What can hang from each mark
Z_766: Z_340
Z_335: Z_511 Z_674
Z_85: Z_340 Z_674
Z_652: Z_674
Z_340: Z_261 Z_766
Z_674: Z_85 Z_261 Z_652
Z_261: Z_674

Every row comes from one small tree of marks. Brackets hold a mark, then the marks that hang from it, in the order of their numbers. Every link used is in the known rows. Which tree was each row made from?
Known rows
[Z_340 Z_261]: [  0.6  20.5   0.7  16.1   7.5 -13.1   7.4  -6.0  -4.7  10.7   6.5  17.5
 -24.6 -12.3   0.6  15.8  -4.2   5.0]
[Z_766 [Z_340 [Z_261 Z_674]]]: [  8.7  26.8  -0.7   8.9  11.2 -17.2   1.9  -8.8   3.9  27.3   4.5   8.9
 -27.9 -18.6   2.5  32.9   1.5   4.7]
[Z_766 [Z_340 [Z_261 [Z_674 Z_85 Z_652]]]]: [ 12.1   6.9  -1.1  -0.3   7.9  -8.1 -14.7  -6.1   1.7  14.3   0.6  10.5
 -13.4 -13.6   1.3  22.8  -4.2   1.0]
[Z_261 [Z_674 Z_85 Z_652]]: [ 12.3 -12.5 -27.6   6.3  -3.0  -4.1 -13.1  -6.8   2.6  -2.3  -8.1   2.9
  13.3   8.5   8.8   5.0  -1.9  -3.1]
[Z_85 Z_340 [Z_674 Z_261 Z_652]]: [ -1.7  10.2   2.0 -11.4   2.8   2.8  -8.7  16.4   5.7  23.5   4.4 -57.6
  15.2  13.3  -0.1 -16.9   7.2  -7.4]
[Z_85 [Z_340 Z_766] [Z_674 Z_261 Z_652]]: [ -4.9  -0.1  16.4 -13.3   5.1   6.5  -0.2  17.7  12.4  15.9   3.1 -46.8
   0.5  11.2  -1.7 -20.5   3.7 -11.2]
[Z_652 [Z_674 [Z_85 [Z_340 Z_766]]]]: [ -9.7  -8.8  10.5   1.4  -6.8   8.9   8.8   1.1   3.9 -17.4  -8.6  14.5
  -4.3  14.8   2.8  -5.4   5.0   1.6]
[Z_85 Z_340 Z_674]: [ -6.6  37.6  -2.0   7.3  10.5  -2.1  16.7  12.3  12.1  15.9  10.9 -33.8
 -13.8  13.5   1.8  -8.3  10.8  -3.1]
[Z_652 [Z_674 [Z_85 [Z_340 Z_766]] Z_261]]: [ -6.6 -21.8  21.7  -9.0 -15.3   9.9  -6.6   1.8   0.0 -16.6  -9.6  -4.4
   6.8   9.1   1.7  -8.2   2.6   1.3]
[Z_766 Z_340]: [ -8.2  25.5 -16.0   0.8   4.0 -12.7  25.9  -7.4  -2.4  26.5   5.9  23.4
  -9.1  -1.8  -8.6  25.5   8.2   0.2]
[Z_85 Z_340]: [-8.0 16.5 -6.1  0.2  5.3 -0.4 25.0  2.0  2.2 17.0  3.4 -8.6  2.6  0.3
 -1.1 -3.7  8.7  3.2]
[Z_340 Z_261 Z_766]: [ -3.1   8.4  18.3  13.2   9.9  -9.1  17.2  -4.1   2.7   3.2   4.0  29.7
 -41.0 -15.0   0.2  11.2  -8.3   0.3]
[Z_261 [Z_674 [Z_85 Z_340] Z_652]]: [ 10.2 -11.9 -15.7  -3.2   1.3   4.8 -10.7   0.4   7.0   1.1  -7.2 -18.2
  19.3   4.9   8.4  -7.4   1.2  -1.1]
[Z_674 [Z_85 Z_340] Z_652]: [ -3.2 -10.9  -8.4 -10.8   0.4  10.8   2.4   5.3  -0.7  -1.3  -1.7  -3.5
  22.0   6.6  -3.6 -15.4   0.1  -2.8]
[Z_674 Z_85]: [ -3.2   4.8 -14.6   8.1  -5.1  -3.6  10.6  -7.0  -3.9 -13.5   3.7  26.1
  -3.2   4.9  -1.1   4.5  -1.3  -1.0]
[Z_335 Z_511 [Z_674 Z_85 Z_261 Z_652]]: [ -2.0  -7.8 -38.2   5.1 -16.0  -1.7 -26.9  -8.0 -26.6 -20.7  -9.1  19.7
  50.1   5.9 -12.1   7.5   8.8  -0.1]
[Z_335 [Z_674 Z_261]]: [ -3.7   6.3 -15.9   0.4 -10.4 -11.3   4.6  -7.4 -22.2   4.8   4.6  12.1
  15.8   5.9 -10.3  16.5   1.5   7.3]
[Z_340 [Z_261 [Z_674 Z_85 Z_652]] Z_766]: [ 12.3 -16.9  12.2   8.1   7.3  -2.2 -13.5  -4.5   8.4  -9.6  -5.3  16.6
 -25.0 -11.3   9.4   5.4 -13.5  -2.8]
[Z_85 [Z_340 Z_261]]: [ -2.4  20.1  14.4   3.8  11.6  -2.0  11.8   3.4   0.9  15.5   6.5  -8.4
 -15.5 -15.6  -0.3  -0.1   0.8   6.9]
[Z_335 Z_674]: [ -7.4  20.4 -28.1  11.0  -1.8 -12.5  19.1  -8.1 -18.1   4.7   5.3  30.3
   4.6  10.6  -8.8  19.3   3.8   7.8]

Which tree is each row?
[ -5.8  -5.0  27.0   3.8  -1.4   7.4  -1.7   1.9   3.2 -17.3  -5.9  14.0
 -19.2   1.9   4.8  -2.4  -0.7   4.9] | [Z_652 [Z_674 [Z_85 [Z_340 Z_261 Z_766]]]]
[  2.6 -25.9  -9.7 -12.3 -13.8   2.1 -17.1  -2.7 -11.4  -5.3  -3.7  -0.4
  28.6   5.5  -4.0  -4.8  -6.7  -5.1] | [Z_674 Z_85 Z_261 Z_652]
[ -3.3  25.1   9.1  -3.6   1.8  -1.3   1.7  13.0   8.6  16.6   9.9 -52.2
  -2.8   8.3   0.7 -11.5   8.7  -3.7] | [Z_85 Z_340 [Z_674 Z_261]]
[  6.2  -6.0   2.5   2.8   1.7   4.3   6.2  -2.6  15.5 -11.6  -3.3  -3.1
 -11.0  -3.6   9.3  -4.3   0.5  -0.8] | [Z_261 [Z_674 [Z_85 [Z_340 Z_766]]]]
[  6.8  -4.9  18.6  -0.3  15.4   2.2   0.6   4.7  13.1  16.0  -4.4 -15.2
 -16.7 -14.2   7.3  -3.5  -2.9   1.1] | [Z_85 [Z_340 [Z_261 [Z_674 Z_652]] Z_766]]
[  8.6   2.0  -8.5   4.6  -0.3   0.9  -1.2  -3.3  10.3  -5.3  -1.9 -13.1
   1.2  -1.5  10.4  -1.7   3.1   2.2] | [Z_261 [Z_674 [Z_85 Z_340]]]
[ -3.5   0.1  29.9  -1.3   7.1   8.8   9.6   3.2   7.6 -16.7   6.2  13.4
 -27.3 -15.6  -0.8  -9.6  -7.4   1.1] | [Z_674 [Z_85 [Z_340 Z_261 Z_766]]]
[ -3.3   7.2 -29.9  13.0 -16.8  -6.2 -16.7 -11.6 -23.7 -27.7  -2.6  24.8
  32.3   0.4 -10.5  12.3  10.3   3.3] | [Z_335 Z_511 [Z_674 Z_85 Z_261]]
[  1.0 -25.0   3.6 -22.5  -9.6  11.8 -15.4   5.5  -5.0  -1.1  -2.6 -24.1
  34.8   0.9  -4.8 -18.8  -2.6  -3.0] | [Z_674 [Z_85 Z_340] Z_261 Z_652]
[ -0.2   9.9  17.2   0.8   4.4   5.3   1.7   2.6   0.9  -9.8   8.2   2.5
 -14.0 -13.9  -0.1  -6.2  -3.6   4.7] | [Z_674 [Z_85 [Z_340 Z_261]]]
[  7.6 -20.6  -5.0  -4.8   3.1   8.2  -3.8   1.4  12.4  -4.5  -8.7  -9.1
   7.4   3.3   7.7 -10.1  -1.4  -4.4] | [Z_261 [Z_674 [Z_85 [Z_340 Z_766]] Z_652]]
[ -1.9 -15.6  22.2  -9.5   7.9  12.9  -1.9   7.0   4.8  -8.7  -0.1   7.8
  -7.3  -9.1  -2.8 -16.3  -9.3  -2.2] | [Z_674 [Z_85 [Z_340 Z_261 Z_766]] Z_652]
[  8.9   5.0  12.1  17.9  10.6 -12.3   3.6  -7.5  10.6   4.9  -1.0  14.3
 -41.6 -16.6  10.3  15.8  -7.4   1.6] | [Z_340 [Z_261 Z_674] Z_766]
[ -0.1 -17.8 -17.6 -10.3 -14.7  -0.3 -16.8  -3.9 -24.2 -11.5   0.0  14.0
  34.8  10.5 -10.8   3.6  -5.8   2.5] | [Z_335 [Z_674 Z_85 Z_261 Z_652]]
[ -2.4 -35.8  16.9 -24.5  -7.7  15.3  -6.8   6.5   1.2  -7.0  -4.3 -12.9
  21.6  -0.9  -5.3 -22.3  -5.0  -6.5] | [Z_674 [Z_85 [Z_340 Z_766]] Z_261 Z_652]
[ -3.5  -4.8 -28.6   0.2  -5.9  -1.3  -0.7  -4.7 -20.6 -11.0   1.1  32.0
  23.7  16.8 -10.4   7.5  -3.1   3.1] | [Z_335 [Z_674 Z_85 Z_652]]
[ -1.6 -13.8  -1.5   1.8 -21.6  -2.3 -16.2  -7.0 -10.7 -14.1  -9.1   5.9
  13.8  16.1   3.3   6.8   2.3   2.5] | [Z_652 [Z_674 Z_85 Z_261]]
[ -8.0  -3.5  11.8  -4.4   1.5  10.0  21.7   2.0   8.0 -16.1   3.1  13.1
 -10.5  -2.6  -2.9 -12.6   0.0  -2.3] | [Z_674 [Z_85 [Z_340 Z_766]]]
[  5.7   6.8  25.2   6.4  14.0  -1.0   8.3   1.5  15.6  10.6   0.2 -11.1
 -30.9 -19.9   8.9   1.1  -1.3   4.2] | [Z_85 [Z_340 [Z_261 Z_674] Z_766]]
[  0.7  10.3 -13.0   0.0  -1.9  -8.8 -11.7   7.0  -0.2  18.7   3.8 -32.8
   8.2  18.3   0.7  -1.4   3.0  -9.6] | [Z_85 [Z_674 Z_261 Z_652]]
